Each row comes from the steps of one walk. Every step used is in the known rows, and no mark comes twice. Write the walk behind each row, first mark first.
(in the rows, 128 means zero)
Known rows:
kiroril mulo: [124 127 125 122 131 125 130 141 124 111 140 111 129 132 132 131 127 119
 147 138 147 141 144 119 121 163 126 123 126 131 112 137 109 131 103]
lizefef gose: [122 121 114 132 130 130 130 138 122 123 138 132 130 137 130 143 129 110
 110 143 145 144 148 134 119 148 129 130 121 127 116 138 112 141 105]
kiroril gose solep nomiz lizefef vumak: [120 124 111 119 129 130 129 138 124  92 136 128 124 118 153 146 137 116
 135 139 130 136 145 133 123 157 127 129 124 122 120 135 113 122 104]
lizefef nomiz solep gose: [113 123 118 138 130 133 136 119 124 105 135 134 132 146 124 131 129 114
 123 143 164 138 148 143  85 148 127 137 119 130 110 140 119 143 103]
nomiz solep gose: [118 122 128 129 130 129 130 129 124 111 141 130 130 148 105 133 131 113
 128 135 169 138 156 134 104 148 126 140 123 131 110 142 106 148 102]
mulo kiroril vumak lizefef gose solep: [132 125 112 122 126 124 135 133 123 123 143 139 125 130 105 135 163  98
 139 145 108 139 143 114 123 150 130 136 135 122 114 108 114 129 105]
lizefef mulo kiroril vumak: [129 124 115 132 128 128 134 131 119 128 141 144 131 134 143 134 143 109
 115 141 128 137 145 121 128 150 130 147 129 125 110 119 115 133 103]
gisup vumak lizefef gose kiroril mulo: [131 125 108 124 126 130 137 127 125 128 141 120 125 138 102 134 143 110
 128 142 198 141 146 115 127 155 127 122 115 124 116 135 124 137 100]
vumak lizefef: [131 123 110 114 131 131 135 150 126 122 138 126 129 142  96 138 145 105
 134 145 106 143 147 127 106 147 128 125 129 126 113 138 113 136 107]
gose kiroril: [126 122 128 131 125 133 134 143 127 147 132 127 124 136 114 132 116 108
 136 146 127 143 145 130 118 156 129 128 116 125 113 135 115 125 105]
gisup vumak papabiv: [147 130 121 124 127 131 141 130 120 117 144 127 129 137 129 137 133 106
 133 117 252 142 150 119 130 147 124 125 119 123 114 143 123 137 100]
papabiv vumak lizefef mulo kiroril: [129 119 104 121 132 134 134 155 123 119 142 132 133 140 115 136 148 107
 128 124 110 135 144 119  87 143 137 144 126 128 110 136 115 141 108]
solep gose kiroril nomiz: [117 124 131 127 126 122 131 143 120 132 140 127 123 124  90 125 118 109
 136 143 141 134 147 135 124 158 122 126 123 132 108 136 115 114 105]
mulo kiroril gose solep nomiz lizefef: [121 125 119 115 125 126 133 135 125 109 136 138 123 123 137 146 151 104
 147 137 118 138 144 129 124 150 131 132 128 126 116 106 108 119 105]
gose kiroril nomiz lizefef vumak gisup: [119 123 125 120 126 120 140 150 131 137 132 124 124 140 116 127 129 109
 135 134  93 140 141 134 116 161 125 119 119 120 114 129 122 123 104]
gose solep nomiz: [123 124 121 128 128 132 132 145 125 107 129 128 122 107 114 136 131 110
 136 145 136 141 143 132 139 149 129 130 127 125 116 140 109 125 105]
gose kiroril nomiz: [122 125 125 129 125 120 137 151 127 145 131 126 123 137 117 127 122 111
 138 146 132 138 140 137 125 162 126 120 112 121 113 131 117 126 105]
gose solep nomiz kiroril: [122 123 122 131 126 132 133 140 131 110 128 128 123 109 114 136 125 112
 136 141  88 142 144 133 132 146 130 129 129 123 114 138 109 126 104]
kiroril gose: [123 123 114 121 130 130 128 137 120 108 142 129 127 137 164 147 134 115
 135 140 149 136 148 133 119 156 127 128 120 125 118 137 111 130 105]
gisup vumak: [131 124 121 125 128 133 133 125 120 118 142 127 127 136 131 134 132 114
 132 136 220 138 149 123 138 149 127 126 117 124 113 141 123 137 101]
solep gose kiroril nomiz lizefef mulo: [115 123 131 122 126 122 132 139 122 135 139 129 124 126  91 124 116 113
 127 138 125 134 148 135 120 158 121 131 124 130 108 134 115 112 104]
mulo kiroril vumak: [132 125 124 122 126 125 134 131 121 124 144 140 127 135 127 133 151 102
 145 139 123 136 145 116 131 151 129 138 134 126 111 110 115 130 106]
papabiv vumak: [125 118 118 124 133 135 130 152 121 114 141 127 133 138 134 135 129 114
 136 120 137 135 147 123  96 145 135 139 123 129 111 148 115 142 108]
nomiz lizefef mulo: [121 122 127 106 132 131 132 130 128 126 135 134 131 143 129 139 118 119
 115 124  90 143 149 133 108 150 125 139 130 124 111 136 111 129 104]
solep nomiz: [125 124 126 123 129 132 136 145 125 120 132 128 127 127 130 140 126 112
 134 137 136 138 148 134 151 149 127 132 126 137 110 139 113 138 107]
solep gose kiroril nomiz lizefef vumak: [117 123 130 122 126 121 131 142 121 125 142 126 124 126  90 123 116 112
 132 138 122 133 147 133 114 158 121 126 125 131 108 134 120 111 105]
lizefef nomiz: [120 123 116 134 131 135 137 128 123 111 132 133 131 138 141 133 125 114
 125 146 143 140 142 142  96 148 128 131 120 127 111 140 123 133 106]
gisup vumak lizefef: [134 124 111 118 128 133 136 130 123 120 142 125 127 140 107 135 146 109
 133 139 197 140 149 120 128 148 127 123 120 123 114 140 123 138 101]
solep gose kiroril nomiz lizefef: [115 124 134 118 126 122 131 140 123 133 140 126 122 126  86 125 115 112
 136 137 124 135 148 135 119 158 121 127 125 131 108 135 115 111 105]
papabiv vumak lizefef gose: [127 118 103 121 133 135 132 155 124 117 142 126 133 142 110 138 142 108
 126 125 118 138 146 121  86 144 135 137 124 128 113 145 116 146 108]

Which walk is each row?
[121 124 111 124 129 130 125 138 121 100 138 129 124 121 153 145 138 115
 137 146 150 137 145 133 117 156 128 127 121 119 121 137 109 122 103]
kiroril gose solep
[132 122 115 127 126 129 133 124 133 130 141 130 130 142 120 133 129 116
 126 132  22 140 148 118 110 148 127 135 135 120 110 134 116 139 105]
nomiz kiroril vumak lizefef mulo
[133 125 104 122 127 131 137 126 121 120 144 133 127 139 124 139 155 109
 124 140 198 137 147 119 128 149 129 130 118 123 115 128 123 135 100]
gisup vumak lizefef mulo kiroril gose
[114 125 120 112 130 111 135 145 128 115 133 129 127 136 123 133 132 119
 125 131 116 138 139 143 118 157 123 119 122 116 114 132 112 132 105]
kiroril nomiz lizefef gose solep
[120 124 122 119 129 130 134 139 129 110 127 131 124 110 114 137 127 114
 128 137 113 142 144 133 132 149 128 135 130 123 115 138 108 122 103]
gose solep nomiz lizefef mulo
[126 123 105 122 131 133 139 140 127 116 135 129 131 143 104 136 145 107
 129 149 108 142 143 133  89 147 128 126 126 125 112 137 120 135 107]
vumak lizefef nomiz
[123 124 110 133 127 129 134 137 121 117 136 144 127 124 152 144 145 109
 117 144 136 137 144 131 130 149 132 144 123 127 114 117 110 127 103]
lizefef mulo kiroril gose solep nomiz
[119 123 115 137 126 122 135 144 125 141 134 130 126 137 122 137 126 110
 113 147 141 142 142 137 122 156 128 123 112 122 117 131 115 136 105]
lizefef gose kiroril nomiz
[129 124 104 124 126 133 138 117 126 114 140 127 127 142 124 138 143 114
 130 139 169 138 146 125 112 148 128 123 116 122 115 137 129 137 101]
gisup vumak lizefef nomiz kiroril gose
[117 124 130 132 127 127 131 129 128 122 139 123 127 145  98 129 126 113
 135 138 166 139 153 128 103 157 126 138 120 131 111 136 107 142 101]
nomiz solep gose kiroril mulo
[129 118 103 121 133 135 133 156 123 118 142 129 134 141 118 135 142 111
 124 124 114 136 145 120  87 144 135 143 125 127 110 146 115 144 107]
papabiv vumak lizefef mulo
[123 125 115 133 128 121 137 144 120 125 137 143 130 136 145 136 144 110
 115 141 136 137 142 135 125 149 130 138 122 124 109 117 112 133 103]
lizefef mulo kiroril nomiz
[123 114 116 122 134 135 135 157 123 113 142 122 132 138 133 134 147 105
 137 113 107 137 148 121 102 144 134 137 129 130 112 148 117 142 107]
papabiv vumak gisup
[112 124 119 139 128 131 136 118 127 112 134 128 130 144 119 127 126 116
 129 145 162 138 146 138  84 155 127 135 116 130 110 137 119 138 102]
lizefef nomiz solep gose kiroril mulo
[137 127 115 132 128 127 137 134 120 128 143 145 131 134 141 136 144 106
 116 132 143 139 145 119 124 149 128 147 131 124 110 120 114 132 103]
lizefef mulo kiroril vumak papabiv
[124 123 104 124 130 133 139 135 130 114 134 130 132 153 102 136 148 108
 127 147 122 143 145 134  81 147 129 130 123 124 113 137 118 147 105]
vumak lizefef nomiz solep
[134 125 105 121 130 126 132 131 125 122 144 129 127 132 104 130 150 109
 126 145 113 139 145 112 124 158 124 136 135 117 117 137 117 136 105]
kiroril vumak lizefef gose solep
[129 124  99 121 128 129 136 146 124 119 138 137 128 133 110 143 159 103
 123 149 104 141 144 125 105 147 131 135 128 122 115 121 111 129 104]
vumak lizefef mulo kiroril gose solep
[123 124 128 129 126 127 130 131 133 118 138 116 129 137 131 135 115 120
 143 129  47 143 146 122 107 152 129 122 128 128 109 134 109 134 104]
nomiz kiroril mulo
[118 122 130 132 127 130 132 130 127 125 139 129 127 147  97 131 127 111
 130 138 163 139 154 133 103 152 127 140 119 130 111 138 108 144 102]
nomiz solep gose kiroril
[120 122 133 127 125 131 129 138 120 134 141 127 124 123  87 128 114 108
 134 144 137 137 151 130 119 154 124 132 126 135 109 138 114 112 105]
solep gose kiroril
[118 125 129 112 128 128 138 135 132 130 130 123 126 129 117 140 119 116
 130 128 103 141 147 131 141 157 126 131 127 136 112 132 111 132 105]
solep nomiz lizefef gose kiroril mulo
[122 121 126 105 130 127 136 127 129 128 139 137 130 142 127 137 141 110
 122 120  68 142 149 124 116 150 126 143 137 124 111 121 114 127 103]
nomiz lizefef mulo kiroril vumak gisup
[130 126 117 137 126 131 140 116 129 116 136 133 133 141 141 131 121 114
 127 130  88 141 144 132  90 147 126 131 128 123 110 137 125 136 105]
lizefef nomiz kiroril vumak papabiv
[132 123 106 122 128 132 135 128 123 121 142 127 127 141 108 138 148 109
 122 141 200 141 148 120 128 148 128 124 117 123 116 138 123 141 101]
gisup vumak lizefef gose
[115 126 123 126 130 111 134 145 124 110 137 128 128 146 119 127 139 117
 132 136 168 133 146 142 118 156 122 126 118 123 110 136 110 147 103]
kiroril nomiz solep gose
